Known rows, with every way that one mark hangs from another
k_649[k_320 k_376[k_410] k_548]: [-16.4 -15.7 -10.2  -6.7   3.7   3.1  27.7   2.5  -8.7  31.0   1.4   8.4
   0.7  22.1  -7.6  11.7 -11.0  -8.1  24.7   1.8]
k_649[k_376[k_410]]: [-13.5 -11.5  -9.9   2.5  -4.4   0.7   3.4  10.6 -11.3  28.9   2.6   5.4
   8.0   2.6  -9.0   7.1  -2.9   1.4  26.3  -7.4]
k_320[k_103 k_649[k_376 k_548]]: [ 16.4  17.6 -16.9  18.5   8.4  -2.3   2.9  15.4  -5.0  38.9  -3.8  14.4
   2.8   0.3  -2.5   2.5 -16.4 -27.4  10.5   3.0]
k_320[k_376[k_410[k_548]] k_649]: [ -2.0   0.3 -21.7 -11.7   3.5  -1.1 -10.8  59.8  -0.8 -27.3  -8.6   3.0
  -3.6  -3.6   2.8  19.7  -7.1  24.1  14.0   1.9]
k_376[k_320 k_649]: [ -0.8 -18.4  -7.9   0.5 -28.8  -1.7  -4.4  13.2 -15.0 -25.6   8.9  10.5
  20.6 -18.4  22.9  -8.8  -4.1  11.8 -36.2 -16.0]
k_649[k_376[k_320[k_103] k_548[k_410]]]: [  3.5  -5.3  -4.8  13.4   5.4   0.0 -24.6  -9.6 -21.2  30.1  -3.0  -9.0
  16.9  14.8 -10.7 -14.3 -50.2  24.3 -44.3  -4.7]
k_649[k_548[k_410]]: [-16.2  14.9 -12.1   3.6 -15.2 -10.6 -24.9   0.0 -10.0   7.8   2.7  15.2
  17.5 -12.7 -15.2   9.0 -31.4  -0.3 -28.3  -0.6]
k_103[k_315[k_410[k_548]]]: [-41.4  -4.3 -18.7  -7.1  -0.5 -12.7 -22.4   8.9  -1.3   9.3 -11.8  -6.2
   6.7   9.8 -23.9  -0.1 -28.2  23.4 -52.4  -8.7]
k_376[k_548]: [-22.3 -13.5  -9.5   1.3   8.5  -6.0 -11.2  -3.6 -20.6   6.1  -6.6  -6.1
  -2.3   5.2  -8.3  13.1 -22.3   0.3 -22.2  -2.4]
k_649[k_548]: [ -7.8   2.4 -11.0   6.0  -2.8  -8.4  -5.3  -0.9  -9.1  15.3  -0.8  17.9
   6.9 -13.2 -11.6   8.1 -14.9 -20.1  -9.3   3.5]
k_315[k_410[k_548]]: [-25.1  -5.4  -9.7  -5.1   4.5 -14.2 -14.0   5.6  -8.7  -3.2 -13.0  -9.8
  10.0  -9.0 -19.1   8.3 -16.3  25.7 -43.4  -3.6]
k_103[k_315[k_410]]: [-30.6   0.4 -18.4   2.0  -7.0 -11.4 -20.3  -6.5  -6.9   9.6   4.1  -2.3
   9.3   9.3  -6.5   0.6 -19.7  -3.5 -48.7  -7.4]
k_649[k_320[k_103] k_376[k_548]]: [  7.2 -21.9  -5.9   2.3  19.6   3.0   9.6  -7.1 -23.0  33.2  -6.8 -18.9
  -9.4  40.6   2.5  10.7 -30.6   8.9  -5.6  10.8]
k_410[k_548]: [-21.1 -10.0  -9.3  -7.8   0.8 -14.1 -12.1  25.9  -9.4  -0.6 -14.5   1.8
   4.3  -4.0 -11.9   7.6 -18.3  25.8 -16.9  -5.4]
k_649[k_376 k_548]: [ -7.8  -3.3 -10.8   8.6   7.2  -6.8  12.0   0.1 -13.5  48.5   0.6  20.9
   8.7  -3.0 -25.1   8.2 -20.7 -22.9   2.9   4.1]
k_548[k_410]: [-14.9  12.0 -10.8  -0.2 -20.9 -10.3 -33.1   8.9 -15.0  -9.9   4.2   3.6
  14.7  -6.5   3.3   7.5 -23.2  23.9 -33.2  -7.7]
k_649[k_376[k_320[k_103] k_410]]: [ 22.0 -16.3  -3.0  15.4  -7.7   3.4  -0.4   4.7  -9.0  24.5   2.8  -3.7
  18.9   2.7   3.0 -17.9  -1.2   2.8   9.9 -12.4]
k_649[k_320[k_103] k_376]: [ 22.3 -13.4  -5.4   7.9   4.6  -0.2   3.7   6.9 -14.8  29.6   3.5  -6.2
  -0.8  28.7  15.4   1.6 -15.2  11.6   3.1   8.5]
k_103[k_315]: [-23.6  -4.4 -17.5   3.8  -9.6  -9.1 -18.4  11.5  -8.8   8.1   5.3  12.5
  -0.5  13.7   0.1   2.3 -18.2  -0.7 -22.9  -9.3]
k_315[k_410]: [-13.4   1.5 -10.6   3.4  -4.3 -11.2 -15.1  -7.7 -12.8   1.9  -0.3  -6.7
  13.5 -13.0  -1.8   9.4  -5.6   0.8 -40.1  -4.9]
k_649[k_320]: [ -8.0 -13.5  -9.2  -9.3  -3.7  -9.4   0.7  14.8 -14.4 -12.7   1.6  -1.2
  -0.8  16.9  23.3   9.7 -10.2  16.6 -14.5   1.5]
k_320[k_649]: [-14.6  12.1 -19.3   0.4  -1.1  -8.9 -11.4  34.1 -12.7 -15.5  -1.6   8.2
   1.0  -2.9  20.5   7.9  -3.0   0.6 -11.9  -8.6]

Rows
[  0.2  -7.2  -7.4   0.1   6.2   2.3 -17.1  -7.2 -23.2  26.5  -3.9 -20.6
  -0.5  44.6   2.4   8.0 -47.9  33.4 -24.2   5.0] -> k_649[k_320[k_103] k_376[k_548[k_410]]]
[ -2.9  14.3 -21.7  13.4  -9.3  -4.4 -27.4  27.7  -2.3   1.6   1.3   4.8
  -6.2  17.0  17.2  -5.6 -13.8  -6.4 -15.2 -11.1] -> k_320[k_103[k_315] k_649]
[ 26.8 -16.4  -5.3   4.3 -32.5   5.4  -2.7   8.6 -10.8 -22.6   7.6  -9.8
  -2.0  12.9  41.3   8.8   1.9  16.7 -13.6   0.9] -> k_376[k_649[k_320[k_103]]]
[-28.9  -3.8 -12.4  -3.5 -25.4   2.6 -26.7  -3.8 -19.0 -18.6   1.7  -9.6
   8.6  -3.9   2.8  18.1 -34.6  26.5 -43.3  -8.4] -> k_376[k_548[k_410] k_649]
[-14.1 -20.0 -10.4 -10.9 -31.0   8.8  17.3   3.8  -5.4 -15.3   5.1   4.9
   2.0   2.1  18.7  14.0   2.8  -0.3   8.9   0.5] -> k_376[k_410 k_649[k_320 k_548]]
[ 24.2   0.5 -16.8   6.3   8.7   9.1 -22.8  26.1  -8.4 -14.6  -3.5 -14.8
 -10.3   6.1  12.3  20.8  -9.8  -4.8  13.4   6.9] -> k_320[k_103 k_376[k_410 k_548] k_649]
[-24.9 -24.1  -9.5  -9.9  25.1  -1.7  15.5   0.0 -25.4  29.1  -6.6  -8.3
  -8.9  38.5   0.2  13.0 -33.1  15.1 -10.0   4.9] -> k_649[k_320 k_376[k_548]]
[  7.3 -24.3 -11.1 -20.0   1.9  -1.0   2.3  40.9  -5.7 -25.6  -5.0  -5.8
  -5.4  19.0   4.0  18.7  -6.2  40.5  11.0   8.0] -> k_649[k_320[k_376[k_410[k_548]]]]
[ 54.2  -9.6  -8.8   7.1  -1.5  -2.0 -11.6  18.8 -11.2 -12.7   9.0  -9.0
  -6.8  18.2  27.3  10.6 -10.9   8.9  -7.3  20.4] -> k_649[k_320[k_103 k_376]]
[ -6.6 -12.7 -10.4  -5.3 -21.3   1.6  15.9   3.8  -8.4 -11.7   6.0  10.2
   2.9   3.1  18.6  13.8  -6.9  -1.5 -16.1   4.7] -> k_376[k_649[k_320 k_548]]
[  2.5 -15.7  -9.6  15.8 -10.1   4.4  -9.2   7.1  -5.8  34.0   3.9   5.4
  13.2  23.4  -1.4 -25.5 -11.2  -2.2   0.9 -16.6] -> k_649[k_376[k_320[k_103[k_315]] k_410]]
[  4.8 -13.0  -9.0  13.5 -22.3   3.4 -21.8   8.2  -3.6  -0.8   3.4  -0.2
  10.6  12.9  10.7 -25.9  -7.5  -2.2 -13.4 -17.8] -> k_376[k_320[k_103[k_315]] k_410]
[ -6.4 -23.3 -14.3   1.5 -19.4  11.4  -9.3  -4.0 -12.7  -5.8   1.7 -14.4
 -14.1  46.4  24.7   7.5 -29.6  12.7 -34.4  -0.7] -> k_376[k_548 k_649[k_320[k_103[k_315]]]]
[  7.3  -2.9 -13.0   7.2  -6.2  -1.8  -3.6  -1.6  -0.7  21.8   3.6   6.0
  -6.7  33.8   6.6  -4.1 -23.6 -14.3 -17.1   4.5] -> k_649[k_320[k_103[k_315]] k_548]
[ 16.7 -13.3 -12.3  -8.5  -0.4   1.4   7.3  16.1  -8.8  -6.0   6.4   6.9
  -1.3   8.9   4.6  18.9  -7.3  -7.9  17.2  17.3] -> k_649[k_320[k_376[k_410]] k_548]
[  2.2 -18.8 -12.7  -2.4   7.7   3.5 -14.7   9.5 -16.0  -5.7  -0.5 -10.4
  -5.0   5.4  -8.9  24.9 -16.8  -0.2   7.4   7.8] -> k_320[k_376[k_410 k_548]]
[-27.8 -27.0  -8.5 -20.8   7.5  -1.4  18.3  28.0  -7.6  14.8 -10.8  -4.2
  -1.2  29.7  -6.6  10.2 -12.7  40.5  20.1  -1.8] -> k_649[k_320 k_376[k_410[k_548]]]
[ 13.2  19.6 -15.7  16.8  -2.7  -4.5 -14.0  15.8  -3.8   4.2  -4.4  11.0
   1.2  -8.3   8.2   1.4  -9.3 -27.3  -5.7  -0.7] -> k_320[k_103 k_649[k_548]]
[ 54.6 -15.8  -6.4  13.4 -36.8  13.6 -16.0  18.8  -5.2 -24.1  13.6  -7.5
   2.3 -14.6  21.8  17.2   7.8   0.9  15.8   7.1] -> k_320[k_103 k_376[k_410 k_649]]
[ 22.0 -23.6  -5.5   0.3 -38.3  13.1   0.0   7.8  -4.3 -33.2   6.2 -15.4
  -0.5  11.0  38.8  10.8  14.6  16.5  10.6  -2.3] -> k_376[k_410 k_649[k_320[k_103]]]
[ 29.6  -9.5  -4.7  17.8 -29.5   4.3  -7.0  -5.1  -4.8  -0.9   3.5  10.6
  17.8 -23.5  11.2 -14.6  -8.4 -15.8 -29.7  -4.6] -> k_376[k_320[k_103] k_649[k_548]]
[ 23.0  -7.8  -6.8  10.2   8.4  -0.4  15.6  -3.4  -8.6  42.5   0.4   4.4
  -0.4  23.3  -1.6   3.6 -16.6 -10.5   4.4  12.9] -> k_649[k_320[k_103] k_376 k_548]
[ 35.8   0.2 -10.3  10.3 -22.0   8.7 -42.3   3.7 -14.4 -19.1   8.0 -17.9
   6.0  -0.7  11.2  22.9 -40.4  20.0 -37.9  14.2] -> k_320[k_103 k_376[k_548[k_410] k_649]]
[ -2.1   2.1 -24.3  -3.1  22.0  -3.2 -14.2  31.5 -18.4 -13.7  -2.5  -1.6
 -10.2   5.1   8.9  22.9 -26.7  -2.5 -14.0   9.6] -> k_320[k_376[k_548] k_649]
[ 16.2 -18.0  -5.0   4.7  -6.4   5.8   9.5   8.3  -9.9  19.5   0.4 -13.8
   0.2  28.8  14.5   5.0  -0.1  10.8  29.3   3.5] -> k_649[k_320[k_103] k_376[k_410]]
